Every row comes from one small tree of marks. The marks that hang from a mark follow it in brackets, in the order of their numbers. Every link used is in the known rows. Which tree was each row made from?
Known rows:
k763[k159[k407 k454 k838]]: [ 1.33 -0.92 -0.89 -2.02 -2.14  1.93  1.10 -0.57 -1.37 -1.27  0.66 -0.32
 -1.03  0.64  0.80  1.20  1.15  2.49 -0.68 -1.55]
k159[k407 k637 k659 k780[k741]]: [-0.73  0.79 -0.05 -1.20 -0.30  1.71 -1.55  0.40  0.57  2.46 -0.95 -1.28
  1.29 -1.22 -3.76  2.06  0.91 -1.97  1.51  0.55]
k763[k159]: [ 1.34 -0.82 -1.98  1.24 -1.91  1.69  1.44 -0.74 -1.12 -1.26  3.13  1.28
 -0.95 -0.56  2.61  2.38  1.13  4.07 -0.79 -0.84]
k159[k407 k780 k838]: [ 0.66 -0.40 -2.08 -2.25 -1.22  1.90  1.51 -1.63 -3.08 -2.42 -1.88 -0.37
 -1.04 -1.95 -1.69  2.08 -0.52  1.98 -0.34 -0.50]
k454[k159[k407 k637 k780] k166[k947]]: [-1.47 -0.41 -2.35  0.64  1.84  2.13 -0.05  0.53  3.54  3.25 -1.33  2.14
  0.93 -0.71 -0.71  0.23 -0.13 -1.14  0.77  0.29]
k454[k159[k3 k637 k780] k166]: [-0.52  0.44  0.01  1.20  1.79 -1.60  0.28  0.29  1.78  0.05 -0.72  1.10
  0.47  0.29  0.90 -1.39 -1.03 -0.57  0.47 -0.06]
k741[k780]: [ 0.03 -0.02 -3.04  2.40 -0.48  1.20  1.59 -1.41 -2.04 -0.24  2.29  1.17
 -2.43 -1.40  2.38  1.90 -0.64  3.24 -1.68  1.36]
k763[k159[k3 k407 k454 k659 k780[k741]]]: [ 0.22 -0.75  2.36  0.30 -0.93 -1.19 -2.56  3.00  0.40  0.62 -0.22 -1.52
  1.03  0.24 -0.67 -0.25  1.94 -1.12  1.06 -0.71]
k763[k159[k3]]: [ 1.81 -0.50 -0.77  0.94 -1.02  0.10  0.36 -0.32 -0.77 -1.04  2.76  0.23
 -0.52  0.39  1.96  0.58  0.92  2.43 -0.33 -0.58]
k454[k159 k166]: [ 0.08 -0.81 -3.15 -0.07  0.16  0.91  1.99 -1.65 -0.03 -1.37  0.42  2.89
 -1.67 -0.66  2.29  0.99 -0.91  1.92 -2.32 -1.03]
k166[k947]: [ 0.18 -0.60 -2.03  0.66  0.07  4.40 -0.17 -2.01 -0.29  1.55  2.45  1.43
 -1.17 -0.46  0.43  0.74  0.82  1.33 -0.51  0.97]
k763[k159[k454 k637 k780 k838]]: [ 0.00  0.11  2.42  1.42 -1.65 -0.19  0.97  0.84 -0.63 -1.46  1.06 -0.97
  0.60  0.53  1.72  0.10  1.16  2.78  1.87 -0.35]
k454[k159[k637 k780[k741]] k166]: [-1.64 -0.23 -1.25  0.97  0.63 -0.51  1.35 -0.11  0.70 -0.06 -0.05  2.07
  0.44 -2.16  0.90  1.24 -0.44  0.50  0.97 -0.28]
k454[k159]: [ 0.68 -0.53 -2.95  0.05  0.03  1.49  2.06 -1.86 -1.20 -0.80  1.77  2.39
 -1.63 -0.65  2.37  0.98 -0.88  2.90 -2.56  0.12]
k763[k159[k3 k637 k659 k780]]: [ 0.59  0.61  2.60  2.94 -0.62 -1.58 -1.23  2.21  1.13  0.43  1.14 -1.61
  1.77  1.13  0.42 -0.48  1.27  0.32  1.77  0.43]
k454[k159[k407 k637 k780] k166]: [-0.72  0.05 -2.63 -0.47  1.20  1.10  1.02 -0.20  2.27  1.11 -1.58  2.00
  0.16 -0.62 -0.20  0.98 -0.78  0.00 -0.34 -0.66]
k454[k159[k407 k780]]: [ 0.20 -0.79 -3.25 -0.18  0.46  1.46  1.37 -0.38 -0.38 -0.01 -0.45  2.21
 -0.74 -1.53  0.66  1.36 -0.83  2.02 -1.80  0.06]
k780[k741]: [ 0.23 -0.57 -2.41 -1.45 -1.17  2.31  0.97 -2.83 -3.08 -0.94  2.67  1.13
 -1.63 -2.71  0.18  2.85  0.55  1.86 -0.38 -0.29]

Which tree is each row?
[-1.21  0.34  1.52  1.10  1.07 -2.86 -0.83  1.43  1.43  0.41 -1.09 -0.16
  1.38 -0.47 -0.54 -0.95 -0.45 -2.47  1.23  0.18]	k454[k159[k3 k637 k659 k780[k741]] k166]
[-1.13  0.13  0.99  1.15  1.49 -1.52  0.35  0.50  1.26  0.34 -1.42  0.03
  1.19 -0.20 -0.28 -2.08 -0.80 -1.47  2.07  0.74]	k454[k159[k3 k637 k780 k838] k166[k947]]
[ 0.07  0.12 -3.83 -2.06  1.03  2.26  1.24 -1.67  2.24  1.68 -0.54  2.12
 -0.62  0.43 -0.24  1.16 -0.79 -0.21 -1.39 -1.03]	k454[k159[k407 k637] k166]
[ 0.89  0.95 -0.98 -0.31  1.45  0.18  0.60 -1.63  0.54  1.20  1.73  0.74
 -0.32  1.34  0.89 -1.18 -0.94  0.18 -0.79  0.79]	k454[k159[k3 k637]]
[-0.03 -1.34 -0.76  2.36 -2.00 -0.03  1.11  0.81 -1.88 -1.67  2.38  1.06
  0.22 -3.08  1.99  2.92  1.49  3.68  1.26 -0.51]	k763[k159[k780[k741]]]
[-0.21 -0.89 -1.55  0.73  1.64  0.41 -0.15 -0.46  1.55  0.97  0.37  1.94
 -0.55  0.22  1.14 -1.45 -0.44 -0.88 -0.71  0.08]	k454[k159[k3] k166[k947]]
[-0.66  1.34  3.92 -1.87  1.27 -0.19 -4.16  1.73  1.89  3.35 -1.72 -2.98
  1.52  1.78 -3.91 -2.19  1.13 -5.10  2.00  0.53]	k159[k3 k407 k454 k637 k659 k780[k741]]
[-0.04 -0.63 -1.67  0.34 -0.29  0.09  0.93 -0.49  0.34 -1.13 -0.22  1.67
 -1.10  0.08  1.44  0.64 -0.75  0.67 -2.54 -0.81]	k454[k159[k659] k166]
[-0.99  1.47  5.69  0.47  0.95 -1.60 -3.64  1.70  0.87  1.67 -0.14 -2.86
  1.39  1.75 -1.82 -2.82  1.04 -3.70  2.34  1.05]	k159[k3 k454 k637 k659 k780[k741]]
[ 0.54  0.65 -0.54 -3.00  0.49 -1.00  0.16 -0.57  1.12  0.29 -2.48 -1.23
  0.32  1.77 -2.29 -1.05 -1.23 -2.88 -0.65 -0.68]	k454[k159[k3 k407 k637 k659 k838] k166]
[-0.61  0.12  4.81  0.63  0.10 -1.92 -3.33  1.77 -0.94 -0.47 -0.44 -2.04
  0.22  0.57 -0.75 -2.33  0.90 -2.43  0.86  0.47]	k159[k3 k454 k659 k780[k741]]
[-0.61  0.35  1.33 -0.07  0.88 -1.09 -0.47  0.19  1.58  1.08 -1.05 -0.99
  0.91  1.60 -1.09 -2.24 -0.57 -2.95  0.77  0.61]	k454[k159[k3 k637 k659 k838] k166[k947]]
[-1.03 -1.19 -1.30 -1.49 -1.05 -1.38  1.18  0.71 -1.39 -2.06 -3.10  0.26
  0.09 -2.73 -1.48  1.83 -0.70 -0.52 -0.28 -1.09]	k454[k159[k407 k659 k780[k741] k838] k166]
[-0.35  1.31  2.59 -0.72  0.08  2.01 -1.86 -0.62  2.40  1.47  0.01 -0.93
 -0.48  3.68 -0.27 -1.30  0.78 -1.90 -0.62 -0.47]	k159[k454[k166] k637 k659]
[ 0.72 -0.25  0.06 -1.05 -0.03 -1.84  0.18  0.75 -1.50 -1.31 -2.42 -1.17
  0.18 -0.14 -1.43 -0.82 -1.23 -0.65 -1.06  0.31]	k454[k159[k3 k407 k659 k780 k838]]
[ 1.86 -0.53  0.33 -2.34 -1.28  0.38 -0.02 -0.14 -1.09 -1.08  0.37 -1.37
 -0.66  1.61  0.14 -0.51  0.92  0.81 -0.21 -1.41]	k763[k159[k3 k407 k454 k838]]
[ 0.89  1.38  0.41 -2.72  0.59  0.16 -0.18 -1.20 -0.85  0.05 -1.99 -2.48
  0.64  0.49 -3.53 -0.67 -0.60 -1.37  1.81  0.38]	k159[k3 k407 k637 k780 k838]
[ 0.26  0.75 -0.80  0.40  0.16  0.97  0.70 -0.79  0.64  1.28  1.29  0.61
 -0.12  1.07  0.72  0.24 -0.54  0.60 -1.59  0.88]	k454[k159[k637 k659]]
[-1.10 -0.17  4.65  0.48  0.30 -2.41 -3.34  2.04 -0.03 -1.01 -1.56 -1.69
  0.18  0.56 -0.82 -2.26  0.88 -3.17  1.03 -0.47]	k159[k3 k454[k166] k659 k780[k741]]
[ 0.69  1.13  0.46  0.16  1.03 -0.62 -0.44 -0.44  0.98  1.44  0.98 -0.43
  0.27  2.09  0.08 -1.60 -0.73 -1.06 -1.06  1.01]	k454[k159[k3 k637 k659]]
[-0.19 -0.51  1.46  0.33 -0.59 -3.53  0.50  0.79 -3.09 -2.52 -0.89 -1.16
  0.37 -1.73 -0.33 -0.55 -0.97 -0.14  0.27  0.70]	k454[k159[k3 k659 k780[k741] k838]]
[ 0.85  1.09  1.10 -0.95  0.12 -1.56  0.68 -0.86 -0.84 -0.32  0.04 -1.62
  0.27  1.72 -0.53 -1.51 -1.15 -0.80 -0.59  0.95]	k454[k159[k3 k637 k659 k838]]
[-0.15  0.35  3.89  1.85 -2.05 -1.01 -0.12  2.00 -0.25 -1.20  0.32 -2.07
  1.17  1.25  0.87 -0.23  1.43  1.50  1.63 -0.14]	k763[k159[k454 k637 k659 k780 k838]]
[-0.80 -0.72 -0.32  1.63 -0.58 -1.00  0.62  0.87 -1.57 -0.96  0.37  1.04
  0.03 -2.38  0.97  1.28 -0.29  1.25 -0.75  0.69]	k454[k159[k659 k780[k741]]]
